Each row was made from one small tree. The marks that hang from a mark follow it in brackets, in the order of their numbers. Every link used is in the known rows. Write each row's tree.
Known rows:
q_697(q_913(q_328(q_101 q_556))): [-0.39  0.09 -0.14 -0.13  0.23  0.04  0.22 -0.15 -0.21  0.10  0.00 -0.31
 -0.28 -0.13  0.00  0.02  0.05 -0.29  0.04  0.50  0.14 -0.06 -0.26]
q_556(q_328(q_101 q_913)): [-0.43 -0.07 -0.11  0.13  0.28 -0.19 -0.05 -0.03 -0.17  0.04  0.02 -0.33
 -0.10  0.47 -0.02 -0.09 -0.08 -0.37 -0.01  0.12 -0.13  0.10 -0.19]
q_328(q_556 q_913): [-0.26  0.05 -0.12  0.00  0.20 -0.16  0.17  0.00 -0.04 -0.08  0.08  0.01
 -0.20  0.27  0.06 -0.10 -0.01 -0.25  0.28  0.26  0.37 -0.18 -0.10]
q_156(q_325 q_328(q_556) q_677): [ 0.02  0.25 -0.44  0.15  0.27 -0.82  0.08  0.11 -0.16 -0.06 -0.34  0.10
 -0.25  0.31 -0.12  0.08  0.06  0.00  0.15  0.24  0.35 -0.41 -0.12]
q_328(q_156(q_325) q_913): [-0.17  0.12 -0.23  0.01  0.13 -0.31 -0.08  0.27 -0.19 -0.14  0.05  0.18
  0.02  0.39 -0.20  0.00 -0.15  0.15  0.44  0.09 -0.02 -0.02 -0.07]
q_555(q_328(q_101 q_156(q_325 q_677))): [ 0.00  0.22 -0.28  0.03  0.36 -0.32 -0.13  0.14 -0.18 -0.07 -0.17  0.02
 -0.12  0.50 -0.20  0.07  0.16 -0.02  0.07  0.09  0.13 -0.35 -0.32]
q_325(q_913(q_328(q_156) q_697)): [-0.09  0.22  0.23 -0.43  0.10 -0.08  0.10  0.22 -0.26  0.19  0.20  0.06
 -0.02 -0.08 -0.33  0.00 -0.33  0.02  0.21  0.19 -0.18 -0.20  0.38]
q_556(q_328(q_101 q_156(q_677) q_913)): [-0.32  0.04 -0.34  0.07  0.54 -0.25 -0.19  0.28 -0.14 -0.10  0.18 -0.29
 -0.12  0.67 -0.13 -0.09 -0.24 -0.11  0.15  0.04 -0.07 -0.08 -0.16]
q_101(q_328): [ 0.06  0.02  0.08 -0.11 -0.02  0.26  0.06 -0.23  0.18 -0.07 -0.08  0.03
  0.06  0.09 -0.02  0.04  0.03  0.17  0.04 -0.02 -0.09  0.06  0.08]
q_913(q_325): [ 0.18  0.13  0.11  0.07 -0.03 -0.05  0.08  0.07  0.03  0.13  0.04 -0.02
  0.05  0.14 -0.08  0.01  0.17 -0.13  0.03  0.11  0.06  0.11  0.20]
q_555(q_328): [-0.03 -0.02  0.10 -0.08 -0.13  0.06  0.16 -0.10 -0.03  0.09 -0.06  0.11
 -0.10  0.23  0.06  0.01  0.11 -0.14  0.10  0.12  0.20 -0.14 -0.12]
q_101(q_328(q_156 q_556 q_913(q_697))): [-0.15  0.11  0.10 -0.14  0.28  0.12  0.27  0.11  0.20  0.02  0.27  0.31
 -0.15  0.41 -0.20 -0.16 -0.04  0.01  0.36  0.36  0.12 -0.18  0.22]
q_697(q_913(q_328(q_101 q_156 q_556))): [-0.40  0.07 -0.15 -0.20  0.23  0.10  0.10  0.09 -0.19  0.13  0.19 -0.18
 -0.20 -0.14 -0.11  0.06 -0.11 -0.18  0.25  0.45  0.12 -0.12 -0.29]
q_325(q_913(q_328(q_156 q_556) q_697)): [-0.10  0.23  0.19 -0.42  0.24 -0.21  0.18  0.17 -0.18  0.20  0.20  0.05
 -0.18 -0.07 -0.24 -0.02 -0.25 -0.15  0.28  0.36  0.19 -0.50  0.34]
q_101(q_328(q_913)): [-0.16  0.05  0.01 -0.11 -0.02  0.22  0.17 -0.17  0.08 -0.17  0.03  0.06
  0.03  0.39 -0.05  0.00 -0.07  0.08  0.30  0.10 -0.06  0.13  0.03]
q_101(q_328(q_156(q_677) q_556 q_913)): [-0.10  0.15 -0.25 -0.15  0.45  0.05  0.10  0.07  0.14 -0.30  0.20  0.08
 -0.16  0.62 -0.04 -0.03 -0.15  0.19  0.55  0.17  0.38 -0.28 -0.01]
q_697(q_913): [-0.15 -0.04 -0.08 -0.03 -0.09  0.10  0.11  0.13 -0.03 -0.08  0.13 -0.01
 -0.14  0.03  0.04  0.03  0.00 -0.02  0.04  0.20 -0.04  0.10 -0.08]
q_556(q_328(q_101 q_156 q_913)): [-0.42 -0.07 -0.13  0.06  0.26 -0.15 -0.15  0.17 -0.15  0.09  0.20 -0.25
 -0.07  0.46 -0.12 -0.06 -0.23 -0.27  0.19  0.08 -0.17  0.05 -0.22]
q_555(q_328(q_556 q_913(q_325))): [-0.12  0.17  0.07  0.01  0.05 -0.14  0.41 -0.02 -0.07  0.13  0.07  0.07
 -0.28  0.68  0.07 -0.05  0.24 -0.54  0.39  0.48  0.66 -0.19  0.02]
q_677(q_156(q_328)): [-0.22 -0.07  0.04  0.06 -0.09 -0.32  0.18  0.13 -0.10  0.43 -0.19  0.12
 -0.16 -0.08 -0.18  0.12 -0.25 -0.01  0.41  0.18 -0.05 -0.14 -0.20]
q_556(q_328(q_101 q_156 q_913(q_697))): [-0.37  0.00 -0.01  0.08  0.38 -0.12  0.00  0.32 -0.10  0.24  0.23 -0.07
 -0.13  0.44 -0.29 -0.21 -0.15 -0.32  0.02  0.25 -0.35  0.02  0.04]
q_328(q_101 q_156(q_677) q_556 q_913): [-0.32  0.20 -0.31  0.04  0.63 -0.24 -0.02  0.22 -0.09 -0.14  0.21 -0.14
 -0.18  0.47 -0.11 -0.08 -0.08 -0.21  0.32  0.21  0.28 -0.36 -0.27]
q_328(q_101 q_556): [-0.20  0.04 -0.04  0.10  0.34 -0.13  0.04 -0.17 -0.03  0.07 -0.05 -0.19
 -0.16 -0.01  0.00 -0.02  0.21 -0.42 -0.12  0.19  0.20 -0.24 -0.26]
q_101(q_328(q_556 q_913)): [-0.17  0.07 -0.03 -0.09  0.15  0.07  0.25 -0.23  0.12 -0.15  0.05  0.05
 -0.15  0.41  0.06 -0.03  0.05 -0.05  0.33  0.23  0.34 -0.12  0.00]
q_156(q_325(q_913(q_697)) q_677): [ 0.18  0.35 -0.11 -0.04  0.45 -0.71 -0.02  0.24 -0.23 -0.19 -0.15  0.04
 -0.19  0.36 -0.27 -0.04  0.14  0.00 -0.16  0.11 -0.01 -0.38  0.37]
q_697(q_913(q_325 q_328)): [-0.04  0.20 -0.01 -0.20 -0.09  0.10  0.24  0.08 -0.17  0.11  0.10 -0.12
 -0.08  0.05 -0.09  0.08 -0.03 -0.04  0.16  0.42  0.02  0.30  0.21]
q_156(q_677): [ 0.10  0.10 -0.21  0.00  0.27 -0.13 -0.05  0.11 -0.02 -0.18 -0.01 -0.02
 -0.08  0.24 -0.01 -0.03 -0.01  0.12 -0.02 -0.03  0.13 -0.13  0.03]
q_325(q_913(q_328 q_697)): [-0.08  0.25  0.23 -0.36  0.13 -0.17  0.18  0.01 -0.27  0.14  0.01 -0.04
 -0.08 -0.11 -0.24 -0.01 -0.19 -0.12  0.00  0.24 -0.15 -0.14  0.41]

Write each row's tree:
[-0.10  0.08 -0.49  0.05  0.49 -0.56 -0.24  0.37 -0.20 -0.26  0.02 -0.05
 -0.20  0.84 -0.11 -0.09 -0.22  0.23  0.27  0.02  0.11 -0.10  0.05]	q_556(q_328(q_156(q_325 q_677) q_913))
[-0.45  0.17  0.07  0.23  0.08 -0.42  0.34  0.20 -0.23  0.56 -0.10 -0.02
 -0.08  0.29 -0.35  0.10 -0.11 -0.45  0.53  0.45 -0.12  0.06 -0.24]	q_677(q_156(q_328(q_101 q_913(q_325))))
[-0.39  0.06  0.01 -0.05  0.11  0.15  0.13  0.09 -0.15  0.12  0.14  0.05
 -0.04  0.43 -0.11  0.01 -0.05 -0.36  0.41  0.22  0.01 -0.15 -0.38]	q_555(q_328(q_101 q_156 q_913))
[-0.38  0.10 -0.06  0.01  0.22  0.04 -0.06  0.16 -0.13  0.05  0.20 -0.04
  0.08  0.20 -0.18 -0.01 -0.14 -0.20  0.33  0.10 -0.20  0.02 -0.26]	q_328(q_101 q_156 q_913)
[ 0.05  0.27 -0.15 -0.19  0.21 -0.50 -0.05  0.23 -0.29 -0.22 -0.07  0.04
 -0.16  0.61 -0.15  0.15 -0.04  0.05  0.29  0.02  0.34 -0.55  0.00]	q_555(q_328(q_156(q_325(q_913) q_677)))
[ 0.02 -0.01  0.04 -0.13  0.11  0.19  0.04 -0.10  0.23 -0.07  0.12  0.11
 -0.07  0.13 -0.04  0.04 -0.01  0.14  0.33  0.08  0.27 -0.23  0.01]	q_101(q_328(q_156 q_556))
[ 0.16  0.28  0.24 -0.16  0.09  0.00  0.27  0.09 -0.09  0.38  0.04  0.09
 -0.04  0.04 -0.27 -0.10  0.11 -0.05 -0.09  0.39 -0.14  0.18  0.51]	q_913(q_325 q_328 q_697)
[-0.01  0.24  0.17  0.01  0.17 -0.08  0.17  0.48  0.00  0.27  0.34  0.26
  0.02  0.44 -0.34 -0.17  0.01 -0.15  0.34  0.33 -0.16  0.10  0.39]	q_328(q_156 q_913(q_325 q_697))
[-0.01  0.30  0.17 -0.04  0.39 -0.16  0.30 -0.04 -0.13  0.44 -0.04 -0.15
 -0.18  0.03 -0.29 -0.12  0.32 -0.44 -0.18  0.60  0.03 -0.02  0.22]	q_913(q_325 q_328(q_101 q_556) q_697)
[ 0.15  0.18 -0.34  0.02  0.40 -0.42 -0.25  0.29 -0.09 -0.24 -0.05  0.07
 -0.02  0.36 -0.17  0.01 -0.07  0.37  0.13 -0.06  0.09 -0.20  0.01]	q_328(q_156(q_325 q_677))
[-0.37 -0.04 -0.02  0.13  0.36 -0.21  0.09  0.13 -0.12  0.24  0.06 -0.14
 -0.19  0.45 -0.17 -0.22  0.03 -0.44 -0.21  0.28 -0.32  0.09  0.04]	q_556(q_328(q_101 q_913(q_697)))
[-0.25  0.24 -0.01  0.12  0.31 -0.17  0.10  0.18 -0.08  0.14  0.24 -0.10
 -0.05  0.41 -0.18 -0.02  0.12 -0.49  0.38  0.36  0.24 -0.12 -0.09]	q_328(q_101 q_156 q_556 q_913(q_325))
[-0.15  0.20  0.11 -0.44 -0.01 -0.06 -0.04  0.09 -0.32  0.02  0.13 -0.11
  0.05 -0.10 -0.18  0.16 -0.46  0.04  0.42  0.04  0.01 -0.19  0.15]	q_325(q_913(q_328(q_156)))
[-0.10  0.13 -0.15 -0.02  0.45 -0.12  0.06  0.05 -0.03  0.03  0.05 -0.04
 -0.27  0.40 -0.01  0.00  0.14 -0.30  0.15  0.21  0.47 -0.56 -0.38]	q_555(q_328(q_101 q_156(q_677) q_556))
[-0.36  0.24 -0.16  0.23  0.19 -0.62  0.24  0.21 -0.33  0.30 -0.28  0.18
 -0.05  0.24 -0.41 -0.05  0.07 -0.37  0.08  0.43 -0.46 -0.02 -0.12]	q_156(q_325 q_328(q_101 q_913(q_697)))
[-0.38  0.10  0.01  0.07  0.46 -0.13  0.17  0.26 -0.04  0.19  0.27  0.10
 -0.17  0.26 -0.25 -0.19  0.06 -0.42  0.16  0.42  0.02 -0.25 -0.08]	q_328(q_101 q_156 q_556 q_913(q_697))
[ 0.00 -0.08 -0.20  0.11  0.14 -0.38 -0.27  0.21 -0.11  0.02 -0.03 -0.02
 -0.06  0.35 -0.10 -0.01 -0.07  0.19  0.01 -0.03  0.00 -0.04  0.07]	q_556(q_328(q_156(q_325)))
[-0.14  0.09 -0.11  0.07  0.25 -0.29  0.03 -0.04 -0.15  0.15 -0.14  0.05
 -0.24  0.30 -0.11  0.05  0.31 -0.31  0.14  0.28  0.38 -0.48 -0.41]	q_555(q_328(q_101 q_156(q_325) q_556))
[-0.12  0.14 -0.10  0.02  0.29 -0.31  0.05  0.39 -0.11  0.03  0.10  0.37
 -0.06  0.39 -0.35 -0.15 -0.04  0.09  0.27  0.25 -0.21 -0.06  0.18]	q_328(q_156(q_325) q_913(q_697))
[ 0.00  0.23  0.15  0.05  0.15 -0.14  0.29  0.29 -0.03  0.18  0.18  0.16
 -0.05  0.43 -0.24 -0.19  0.17 -0.27  0.11  0.39 -0.14  0.18  0.41]	q_328(q_913(q_325 q_697))
[ 0.13  0.18 -0.39  0.06  0.54 -0.54 -0.16  0.24 -0.04 -0.23 -0.01  0.08
 -0.21  0.36 -0.10 -0.01  0.08  0.21  0.18  0.07  0.46 -0.44 -0.01]	q_328(q_156(q_325 q_677) q_556)
[-0.39  0.06  0.00 -0.02  0.08  0.09  0.20 -0.10 -0.17  0.09 -0.04 -0.05
 -0.11  0.43 -0.02 -0.02  0.08 -0.49  0.19  0.27  0.05 -0.07 -0.37]	q_555(q_328(q_101 q_913))
[-0.06  0.18 -0.03 -0.22  0.05  0.02  0.24  0.22 -0.11  0.17  0.28 -0.08
 -0.20  0.08 -0.11  0.06 -0.07 -0.07  0.42  0.52  0.37 -0.01  0.12]	q_697(q_913(q_325 q_328(q_156 q_556)))
[-0.27 -0.08 -0.03  0.11  0.03 -0.44  0.26  0.07 -0.05  0.43 -0.14  0.10
 -0.31 -0.04 -0.10  0.08 -0.15 -0.18  0.42  0.30  0.33 -0.38 -0.23]	q_677(q_156(q_328(q_556)))
[-0.21  0.11 -0.19 -0.04  0.17 -0.34  0.19  0.10 -0.17 -0.05 -0.01  0.26
 -0.28  0.66 -0.05 -0.02  0.07 -0.17  0.56  0.36  0.56 -0.42 -0.21]	q_555(q_328(q_156(q_325) q_556 q_913))
[-0.26  0.09 -0.06 -0.17  0.33  0.01  0.00 -0.07 -0.15  0.20  0.06 -0.16
 -0.08 -0.15 -0.13  0.05 -0.11 -0.13  0.17  0.24  0.13 -0.20 -0.22]	q_913(q_328(q_101 q_156 q_556))
[-0.09  0.10 -0.24  0.15  0.00 -0.72  0.14  0.01 -0.15  0.12 -0.34  0.15
 -0.17  0.10 -0.08  0.11  0.09 -0.15  0.18  0.27  0.23 -0.29 -0.16]	q_156(q_325 q_328(q_556))
[ 0.10  0.43 -0.12 -0.31  0.48 -0.62  0.05  0.12 -0.38 -0.10 -0.20 -0.04
 -0.21  0.25 -0.31 -0.01 -0.06  0.11 -0.08  0.23 -0.05 -0.29  0.46]	q_156(q_325(q_913(q_328 q_697)) q_677)
[-0.16  0.07  0.05 -0.07  0.17 -0.02  0.11  0.41 -0.02  0.14  0.32  0.30
 -0.03  0.27 -0.27 -0.17 -0.16 -0.03  0.28  0.23 -0.21 -0.01  0.17]	q_328(q_156 q_913(q_697))
[-0.19  0.29  0.12  0.18  0.41 -0.28  0.35  0.10 -0.04  0.28  0.14 -0.03
 -0.19  0.42 -0.24 -0.20  0.36 -0.69 -0.02  0.56  0.11 -0.08  0.14]	q_328(q_101 q_556 q_913(q_325 q_697))
[-0.31  0.03 -0.04 -0.09  0.08 -0.01  0.25  0.11 -0.05  0.05  0.20  0.22
 -0.27  0.49  0.03 -0.05 -0.05 -0.29  0.58  0.33  0.55 -0.38 -0.22]	q_555(q_328(q_156 q_556 q_913))
[-0.08  0.16  0.01 -0.15  0.06 -0.50  0.09  0.05 -0.23 -0.06 -0.06  0.09
 -0.27  0.42 -0.06  0.11  0.09 -0.29  0.35  0.21  0.60 -0.70 -0.07]	q_555(q_328(q_156(q_325(q_913)) q_556))
[ 0.03  0.35  0.03 -0.42  0.39 -0.22  0.01  0.34 -0.24  0.00  0.17  0.01
 -0.10  0.13 -0.35  0.01 -0.35  0.13  0.18  0.17 -0.03 -0.35  0.43]	q_325(q_913(q_328(q_156(q_677)) q_697))
[-0.08  0.24 -0.48  0.03  0.60 -0.59 -0.07  0.29 -0.14 -0.32  0.05  0.11
 -0.23  0.63 -0.11 -0.06 -0.03  0.10  0.45  0.21  0.45 -0.38 -0.06]	q_328(q_156(q_325 q_677) q_556 q_913)
